In the rows, 128 means zero.
Known rows, with every way that one mark hangs from another:
j_226(j_552 j_767 j_962): [139 157 133 158 113 121 110 146 112 121 138 130 108 122 113 144  87 139
 157 148 105 131 148 117 112 104  83 146 124 119 117 169 131  87 143  98
  70  99 161 136 146 117 123 147]
j_767(j_746): [137 138 115 122 132 132 124 114  92 126 112 130 105 142 119 136 135 134
 102 109 142 131 127 132 123 108 133 130 114 155 124 114 123 150 122 145
 147  99 118 149 112 140 131 111]
j_9(j_552(j_226(j_962(j_239)))): [ 82 131 134 109 133 141 126 104  72 141 131 140 127  89 163 123 129 148
 130 116 104 112 101 114 164 148 103 142 101 137 150 138 104  80 148  77
 105 122 139 160 152  99 157 154]
j_493(j_239(j_933 j_962)): [149 145 161 116  87 152 106 100 145 131  68 114 153 207 112 147 153  85
 119 154 123 128 162 126 121 164 127 107 117 147 107 113 148 177 153 164
 100 168 123 150 104 109 146 137]
j_239(j_588 j_962): [138 143 131 134  94 124 105 123 166 128  98 106 139 183 106 126 136 120
 151 124 141  85 125 139 109 145 119  98 121 143  95 123 106 103 129 179
 111 135  97 142  89 119 161 133]
j_9(j_552(j_226)): [123 136 141 113 142 143 131 122 113 141 123 134 109 113 153 125 143 110
 135 128 137 123 130 114 144 128 145 158 105 100 162 134 106  93 112 106
 132 127 111 145 143  94 137 160]
j_881(j_767): [121 109 115 116 137 118 104 144 144 163 124 115 143 112 144 133 128 139
 144 133 121 136 108 112 130 122 119 122 109 131 115 111 132 118 141 145
 144 112 107 120 113 140 126 110]
j_588(j_933(j_745(j_455(j_746(j_894)) j_962))): [ 87  59 160 100  98 135 101 134 123 130  85 171 139  97 163 114 159 136
  98 125 110  81 185 125 182 169 178 175 133 131 101 147  74 207 167 145
 103 128 150  92 128 131 107 173]
j_552(j_9 j_226(j_767 j_962(j_239 j_745))): [ 52 125 116 133 113 154 107 146 102 156 119 109 108  80 142 131 118 167
 184 134  75 137 127 119 161 114  69 135 165 138 114 156  79  77 191  60
  93 105 132 165 166 135  81 151]
j_239(j_588 j_962(j_767)): [117 146 112 110  91  87  95 127 192 135 110 109 140 159  95  99 156 133
 158 110 144 103 147 120 120 150  97 101 110 165  98 123 103 102 143 157
  83 124  88 151  74 145 172 115]
j_894(j_745): [130 113 106 151 151 108 127 120 138 156 128 126 112 100 127 131 129 141
 127 141 131 124 127 123 119 152 134 103 151 134 122 133 103 134 138 152
 132 132  99 122 115 124 119 126]
j_894(j_455 j_745): [105 116 111 156 154 109 136 105 150 128 154 144  94  92 137 144 124 131
 128 137 140 128 128 116  96 141 132  78 163 137 118 118 108 134 154 137
 116 144  73  96 122 130 111 140]
j_894(j_455(j_745(j_962(j_226(j_767) j_239)))): [113 159 123 119 169 117 125 114 153 138  85 204 121 131 113 154 109 176
 147 132  97  75 177  95 125 133 132 117 138 134 107 134 112  99 170 132
  56 106 126 119 104 164 152 207]
j_962(j_226 j_745(j_455)): [106 141 142  97 163 114 117 105 154 115 127 143  87  97 154 134  99 140
 213 170 136 102 172 123 139  91 141 118 151  91 115 150 122 107 178 139
 120 137 109 151 100 153 134 136]
j_933(j_745(j_455(j_746) j_962(j_239 j_767))): [101  47 109  99 132 107 116 127 147 174  97 126 147  40 127  99 156 181
 124  85  78 106 204 110 176 186 146 157 123 142 122 102  83 182 205 114
 103 121 132 139 132 130 133 153]
j_894(j_455): [102 126 132 136 138 125 130 114 133  97 150 148 115 122 134 144 125 114
 126 126 141 136 127 121 105 117 124 104 139 133 127 119 133 128 145 110
 117 142 100 108 131 127 118 144]
j_552(j_226(j_767 j_962)): [110 127 128 122 110 148 111 156  95 134 117 150 105  93 124 128 131 149
 172 147 116 126 132 113 137 107  83 149 126 118 100 142 104  90 144  91
  93  83 131 128 154 138 116 142]
j_767(j_226(j_552(j_9)) j_746): [141 159 168 142 136 134  98 175 114 124 152  56  55 147  96 151 114 141
 109 121 139 146 162 113 115  94 127 122  98 157 168 134 100 143 100 112
 131  71 174 185  89 125 109 123]
j_239(j_933(j_745(j_455 j_962(j_226)))): [148 122 173 100 113 115 132 138 130 119  57 142 107 115 114 134 131 112
 152 183 129  90 215 129 154 138 189 132 112  95 142 132 176 158 217 165
  71 129 127 139 129 113 148 146]
j_226(j_552): [151 149 139 141 138 114 109 138 132 125 147 115 112 139 129 133 100 125
 128 131 129 127 147 109 117 107 128 126 121 123 144 150 133 123 116 129
 103 123 142 138 116  93 122 136]
j_933(j_745(j_455(j_746(j_894)) j_962(j_239))): [ 85  40 136 100 111 125 117 112 121 161  91 139 154  84 148 111 142 172
 107  95  96  79 169 134 175 182 140 160 129 135 123 124  88 184 199 128
 119 137 164 122 133 118  98 170]
j_9(j_552(j_226(j_962))): [103 140 151 119 116 143 123 111  74 132 120 130 113  97 154 125 133 118
 146 138 125 117 110 122 158 126 118 158  93 106 156 141 110  88 131  80
 105 125 127 140 152  92 148 153]
j_455(j_745(j_962(j_226)) j_746(j_894)): [ 90 123 143  99 129 112  96 109 165 184  75 168 123 164 126 132 128 156
 152 147 101  40 153 118 158 153 162 151 105 108 131 137  61 169 126 152
  90 127 155  77  60 158 145 197]
j_493(j_239(j_588 j_962)): [155 135 152 132  98 129  97 101 169 129  79  85 152 196 128 123 150 125
 131 130 139 104 143 133 118 164 119 104 108 148  90 112 109 156 140 167
 130 145 101 136  86 117 159 149]
j_455(j_745(j_962)): [139 141 144 113 128 134 120 125 100 167  77 145 143 145 132 130 126 140
 124 125 106  82 153 122 151 135 174 154 101 112 143 128  95 145 132 138
  97 119 124 108  94 104 137 186]
j_962(j_767(j_226)): [ 96 134 131  89 135 108  95 148 158 123 168 116 106  98  99 107 143 157
 143 114 130 156 150 109 142 142  97 121 110 145 145 129 117 136 128 101
 107  84 144 153 100 164 147 122]
j_767(j_226(j_552(j_9) j_962) j_746): [115 167 177 146 113 140  93 163  74 118 161  56  61 131  95 148  99 145
 130 131 123 140 143 114 134  97 102 124  85 163 161 145 103 137 122  84
 103  65 184 178  93 121 120 123]
j_746(j_894(j_745(j_962(j_226)))): [ 89 127 123 109 143  96 110  94 160 178  83 154  99 135 127  99 143 173
 146 161 135  60 150 134 153 133 126 111 138 133 123 142 114 153 154 181
  86 119 128 114  75 161 137 155]
j_962(j_745(j_455) j_767(j_226)): [ 82 126 140  75 144 105  87 124 145 112 173 122  87  68 130 108 124 157
 199 134 127 144 185 107 152 117 102 116 133 113 141 149  94 125 175 100
 118 102 124 166  91 149 124 127]
j_455(j_746(j_894)): [ 77  94 124 119 109 125 111 118 160 143 132 133 133 142 126 133 131 131
 127 115 119 105 115 133 138 155 110 142 132 131 126 135  81 155 120 129
 139 144 155  90 112 154 110 136]
j_226(j_962(j_745(j_455) j_767(j_746(j_894)))): [ 34 122 117  72 115  98  86  65  81 117 135 153  99  81 160  93 122 156
 180 121 136 119 147 125 168  84  77 134 119 161 125 150  94 139 212  89
  94 115 117 176  76 157 121 100]
j_493(j_239(j_933(j_745) j_962)): [162 123 166 121  85 148 107 108 154 131  50 107 166 183 125 138 144  86
 102 144 117 148 174 130 130 188 152 128 130 148 116 140 160 191 195 151
  80 173 126 155 137  82 136 145]
j_552(j_9 j_226(j_962(j_745 j_767(j_746)))): [ 43 139 114 103 114 131  77 125  85 157 121  87  70  85 145 104 145 155
 175 120 120 145 137 108 172  82  97 135 122 166 136 129  62 133 181  72
 101  96  91 176 102 145 107 112]
j_455(j_745 j_746(j_894)): [ 93 103 136 115 123 118 103 124 148 165 123 152 142 143 135 152 111 129
 136 116 106  88 115 107 131 171 143 147 121 120 139 145  45 149 116 115
 120 139 147  84  83 136 112 164]
j_455(j_745 j_746): [129 110 129 137 138 126 115 140 145 163 117 135 132 123 123 163 116 125
 140 115  93 104 128 105 129 173 171 144 122 105 131 126  55 146 104 126
 131 143 120  87  97 124 133 158]
j_226(j_767): [139 138 116 138 124 128 136 149 147 127 121 144 117 122 109 135 124 133
 135 127 125 139 151 124 110 122 102 141 147 122 110 137 130  94 132 122
 120 105 134 129 152 153 112 141]
j_493(j_239(j_588 j_933 j_962)): [156 147 164 130  67 126 100 105 176 111  64  91 148 228 102 148 148  83
 120 156 143 109 143 133 112 185 127  77  97 150 105 111 136 162 155 188
 114 155  96 142  90 102 162 141]
j_552(j_9 j_226(j_767)): [124 128 134 141 124 151 127 192 142 149 113  99  78 100 122 139 151 122
 149 142 123 135 156 105 127 107 109 146 145 114 129 124  90  93 134  87
 128  93 130 142 152 148  71 139]
j_746(j_894(j_455 j_745(j_962(j_239 j_767)))): [ 29  93  88 101 147  78 107  70 154 161 134 171 125  93 137  84 158 192
 103 100 125  93 151 106 143 161  74  77 147 192 128 121  97 157 203 128
  71 135 101 120  83 153 116 155]
j_894(j_455(j_746) j_745(j_962)): [ 91  87  99 165 127 123 122 102 155 168 116 139  97 104 116 151 150 148
 113 132 109  89 151 129 119 158 149 100 150 121 103  97  67 180 150 172
 130 143  81  53 115 131 121 186]
j_745(j_455 j_962(j_226(j_767))): [149 147 137 111 142 127 142 144 150 135  81 166  92 103 108 126 136 151
 182 168 127  80 221 124 137  93 128 149 127  92  95 118 142 105 168 153
 100  94 134 133 114 177 142 157]
j_239(j_588 j_933(j_745(j_962))): [157 120 155 138  51 114 106 137 133 115  59 103 140 169 103 135 139 102
  95 148 134 104 150 156 131 180 178 112  98 121 149 142 157 148 189 178
  93 124 107 117 137  74 148 157]
j_745(j_455 j_962): [142 113 146 110 120 134 136 129  92 142  96 130 121 104 140 116 143 134
 145 143 128  86 184 137 149 109 147 146 103  99 121 102 122 144 160 148
 125 120 123 130 109 113 124 150]

Rows:
[ 89  70 140 110 114 118 123 126 146 135 139 134 118  96 142 140 131 124
 150 123 127  89 147 118 141 141 126 137 128 111 123 117  78 157 146 124
 148 143 147 102 101 150  98 127]
j_745(j_455(j_746(j_894)))
[ 91 128 133 126  88 122 126 116  79 120 119 138 143 128 110 155 117 131
 111 140  91 123 103 134 144 158 102  90 107 166 130 135 156 124 176 116
  84 138 150 147 145 106 156 115]
j_226(j_962(j_239(j_933)))
[152 163 155 127 117 116  99  99 207 123  69  98 129 208 120 121 143 135
 163 161 147  92 155 119 126 154 114  95 108 142  85 119 124 151 139 175
 112 142 107 145  69 153 193 144]
j_493(j_239(j_588 j_962(j_226)))
[ 87 101 131 107 107 132  99 113 128 186  80 154 146 159 130 133 134 137
 121 114  93  57 140 126 159 159 155 164 106 111 137 133  50 170 122 140
 110 134 149  73  75 124 119 192]
j_455(j_745(j_962) j_746(j_894))
[ 42  68 117  98 133 115 101  87 146 147 145 147 131  93 160 132 111 161
 162 111 100  97 135 132 157 149 105 125 162 125 117 145  66 139 181 122
 145 152 143 132 110 137  94 149]
j_962(j_239 j_745(j_455(j_746(j_894))))
[161 179 136 142 161 102 114 153 179 118 128 141  83 145  98 144  91 143
 174 157 127 121 175 101 105  95 108 126 143 108 118 167 140  84 122 134
  77  93 153 141 116 155 135 148]
j_962(j_226(j_552 j_767))
[ 81 120 117  75 145  96  97 137 154 127 172 128 121  91 104 107 137 191
 126  94 110 145 142 100 149 165  82 104 109 174 138 130 113 125 142  97
 111  85 168 178 108 166 152 120]
j_962(j_239 j_767(j_226))
[118 128 112  98 122  78  98 118 142 160  89 125 157 133 123 109 134 177
 122  93 110  69 147 105 152 178 138 107  75 167 144 118  68 119 154 136
  84 101 102 141  63 123 174 163]
j_455(j_745(j_962(j_239(j_588) j_767)))
[ 67 106 121 136 140  98 122  89 154 125 152 163 102 113 147 128 129 135
 123 139 158 111 112 114 101 141 107  80 162 143 125 139 104 138 162 133
 103 151  99  98 104 142  94 141]
j_746(j_894(j_455 j_745))
[159 106 169 129  98 133 123 120 136 107  78 112 151 148 141 139 131  97
  81 153 123 171 160 127 136 188 165 129 119 133 145 140 169 197 192 121
 113 155 126 136 156  87 120 142]
j_493(j_239(j_933(j_745)))
[ 57 108 128  95 128 100  66 115  89 170 144 116  89  88 126 126 130 186
 132 138 134 125  78 122 143 133  76  90  92 178 119 140  85 156 156 143
 129  57 137 137  67 169 121  95]
j_881(j_767(j_226(j_962) j_746(j_894(j_745))))
[ 93 128 134 106 147 136  93  98 192 158  99 139 104 129 120 143 123 135
 236 154  99  76 184 126 144 121 140 129 171  92  76 136  78 127 168 176
 113 163 105 129  83 159 151 154]
j_239(j_962(j_226 j_745(j_455(j_746))))
[ 60 123  94 100 145  93  96  90 152 145 144 133 144 100 143  99 125 180
 151  91  98 149 136 116 153 137  95 109 157 160 126 145 108 115 177 103
 108 133 114 168 116 144 139 134]
j_962(j_239 j_745 j_767)
[ 48  95 109 122 135 106 119  69 127 154 116 169 123 119 148 114 146 173
  96 112 120  78 124 134 139 156  98  79 155 171 123 124  99 157 182 150
  94 136 114 104 103 132 102 176]
j_746(j_894(j_455 j_745(j_962(j_239))))
[112  56 101 142 156 117 132 112 120 191 104 127 115  62 126 138 147 177
 126 123  85  69 175 124 155 178 148 115 139 124 103  91  56 164 168 174
 152 126 111 108 103 125 123 157]
j_894(j_745(j_455(j_746) j_962(j_239)))
[119 160 122 173 121 138 119 157  81 131 124  85  92 115  99 149  97 160
 114 102  93 140 150 116 122 100  77 129 122 188 124 140 110  97 156  76
  92  76 175 190 135 132 110 123]
j_226(j_552(j_9) j_767(j_746) j_962(j_239))
[113 149 161 177 110 135 115 160 103 134 145  56 104 119 121 137  87 121
 147 149 103 128 145 114 136 105 109 127 112 135 154 147 117 110 139  75
  84 129 166 145 127  96 118 130]
j_226(j_552(j_9) j_962)
[ 89 116 127 106 104  99  66 138  94 134 148  95 117 114 110 139 127 202
 126  99 120 122  66 120 139 150  81  66  50 194 108 117 103 118 153 146
 151  35 130 165  83 156 175  97]
j_881(j_767(j_226(j_962(j_239(j_588))) j_746))
[ 58  97 130  97 106 142  84  81 159 161 112 141 125 140 144 130 131 117
 197 130 109  78 154 141 142 127 112 142 170 112  88 147  58 139 175 155
 118 172 123 124  82 133 101 159]
j_239(j_962(j_745(j_455(j_746(j_894)))))
[ 65 129  96  93 117  92  95  95 147 130 138 140 135 124 122 129 128 142
 139 120 103 144 137 121 143 156 108  87 145 161 140 150 137 122 199 129
  85 149 108 174 116 131 144 124]
j_962(j_239(j_933) j_745 j_767)
[ 75 154 124 102 108 146 117 102  69 126 109 170  89 124 144 126 139 130
 126 118 151 123 117 125 143  99  78 177 100 141 133 154  97  85 138  84
 103  80 145 163 138 142 122 150]
j_9(j_552(j_226(j_767(j_746(j_894)) j_962)))
[ 99 161 133 113  84 147  93  94 139 141  88 135 133 193 115 147 131  88
 164 154 112 117 138 150 122 126 128 107 158 127 112 162 136 115 182 176
  79 172  98 149 114  97 135 150]
j_239(j_933 j_962(j_745))
[ 74 111 160  89 124 129  70 140  95 138 162 107 108  55 151 132 103 163
 220 162 102 133 126 124 156 104  99 111 110  98 113 149 110 109 191 107
 133  89 124 139 100 137 121 127]
j_881(j_767(j_226(j_962(j_745(j_455)))))
[ 84 140 139  98 146 119 107  91  96 113 124 184 107 157 153 153 113 126
 107  97 159 103 114 104 104 113 137 117 113 165 145 127  82 147 142 112
 104 122 104 122  70 137 102 150]
j_767(j_746(j_894(j_455(j_745))))
[116 165 145 115 141 104  87 173 142 129 168  52  60 122  87 126 129 151
 124 104 136 161 181  88 128 102 110 118  88 174 174 126  94 142 116  93
 107  63 162 197  73 148 126 110]
j_962(j_767(j_226(j_552(j_9)) j_746))
[123 133 136  86 138 123  77 143 110 148 142 104 101 123 120 145 144 162
 121 115 137 150 112 112 130 112 116 109  82 154 120 108 122 147 118 157
 170  53 130 152  82 161 135 105]
j_881(j_767(j_226 j_746))
[141 168 168 107 114 135 108  93 186 128  58 126 129 211 107 148 145 103
 148 183 124 111 177 107 126 153 128  95 118 141 104 118 164 171 158 179
  85 165 130 156  90 144 173 138]
j_493(j_239(j_933 j_962(j_226)))
[113 143 109 112 116 123 117 117 120 117 106 163 109 150 112 128 139 141
 109 110 152 131 131 134 113 102  84 145 133 164 110 144 116 131 137 133
 127  81 147 144 118 173 100 118]
j_226(j_767(j_746(j_894)))
[138  96 171 105 122 135 118 147  87 107  76 165 138  86 164 109 149 133
 102 139 116  99 200 121 174 140 193 165 130 126 105 139 120 176 173 142
  89 120 125 127 146 108 124 167]
j_588(j_933(j_745(j_455 j_962)))
[115 142 143 120 115 162  87  69 152 150  83 112 155 181 156 118 135 127
 159 137 109 136 154 137 140 136 115 132 158 125  90 141 111 167 170 147
 118 170 108 154 105 113 129 165]
j_493(j_239(j_962(j_745)))
[ 79 126 150 110 117 128 105 130  87 123 157 126 128 100 112 131 118 184
 132 119  92 129 108 127 155 154  78 107 105 165 129 141 122 120 147  87
 101  88 182 156 132 139 157 136]
j_767(j_226(j_962(j_239)))
[169 129 189  96 129 131 119 114 169 115  45 121 130 154 129 141 128  92
 158 183 129 120 218 112 134 166 164 123 130 124 107 127 171 184 217 159
  72 173 121 173 109 112 151 133]
j_493(j_239(j_933(j_745(j_455)) j_962(j_226)))
[ 64 147 116 124 129 151 107  92  88 141 124 160 121  81 162 121 116 154
 166 120  89 136 117 129 155 132  81 161 152 112 128 177  99  44 180  68
  98 112 128 171 178 110 135 185]
j_9(j_552(j_226(j_767 j_962(j_239 j_745))))
[ 73 152 147  81 134  78  67 110 141  90 196 143  58 144 113 118 125 155
 120  96 168 143 158  86 101  94  79  89  99 177 159 149 111 160 133 101
  80  76 153 165  56 154 121 129]
j_962(j_767(j_226(j_552) j_746(j_894(j_455))))
[ 91 123 169 104 138 113  55 145 101 137 179  89  88  69 159 139  75 158
 230 166 102 135 143 106 147  86 104 110 100  91 133 169 115 105 184 110
 113  86 137 152  88 103 119 132]
j_881(j_767(j_226(j_552 j_962(j_745(j_455)))))
[ 46 126 117  85 155  76  80  91 150 117 177 154  58  94 111 114 152 174
 110 107 173 141 137  93 106 135  81  66 130 197 142 126  81 170 156 121
 102  83 106 141  58 188 116 114]
j_962(j_767(j_226 j_746(j_894(j_455 j_745))))
[ 74 116 146  94  95 112  80 150 100 142 146 117 135 107 106 160 123 157
 137 151  88 139  83 109 152 168  86  67  77 158 128 132 151 117 174 126
 106  85 164 149 121 135 159 112]
j_881(j_767(j_226(j_962(j_239(j_933)))))
[169 172 117 142 139 119 108 145 117 123 125 134  84 149 105 150 104 132
 120 114 135 143 165 113 100  84 111 138 123 142 121 150 125 119 117 139
 113  71 142 165 116 125 111 132]
j_226(j_552 j_767(j_746))
[ 87  96  90 107 150  91  91 107 128 188 116 128 109 109 147 125 146 162
 109 120 150 115  92 112 123 122 111  94 116 179 107 116  96 156 150 177
 154  93  92 129  68 158  98  90]
j_881(j_767(j_746(j_894(j_745))))
[ 72 135 116 106 110 128 100 154  87 150 117  82  70  82 122 108 161 152
 142 108 127 134 146  89 164  96  95 135  87 181 141  95  74 138 153  65
 101  85 112 171 105 155 118  99]
j_552(j_9 j_226(j_962(j_767(j_746))))
[127 149 155 119 156  89 113 166 172 153 115  70  68  95 116 104 125 144
 186 154 125  78 252  83 160  89 138 134 100 118 154 113 119 126 170 111
  64 111 141 174  63 148 135 138]
j_745(j_455 j_962(j_226(j_552(j_9)) j_767))
[127 106 138  76 131 111 103 132  91 118  73 166 116  77 146  89 172 160
  84 102 130 117 225  97 182 125 176 163 109 179 104 120 101 199 182 141
  88  85 101 163 112 141 140 131]
j_588(j_933(j_745(j_455 j_962(j_767(j_746)))))
[ 85 128 154 100 118 125 106  89 114 133 101 183 130 158 155 129 125 131
 118 126 129  66 139 115 126 123 143 126 111 126 147 134  88 147 157 121
  72 140 118  89  78 110 108 199]
j_746(j_894(j_455(j_745(j_962))))
[138  96 167 112 138 128 124 156 110  87 119 161 132  71 168 116 131 120
 112 131 127 125 182 106 147 152 179 152 147 133 106 148 118 158 165 122
 106 127 124 142 152 117 116 130]
j_588(j_933(j_745(j_455)))
[123  97 148  84 126 111 107 148 120 110  93 167 138  64 155  83 162 150
 115 120 121 111 227 101 182 146 166 158 124 142 108 133 114 181 185 123
  66 111 114 143 124 133 136 146]
j_588(j_933(j_745(j_455 j_962(j_767))))
[150  97 163 113 106 117 141 150 120 101  99 126 118  97 127 151 114  81
 128 157 136 139 178 121 123 157 172 130 127 109 151 138 160 142 206 130
 102 146 121 147 153  85 107 116]
j_239(j_933(j_745(j_455)))
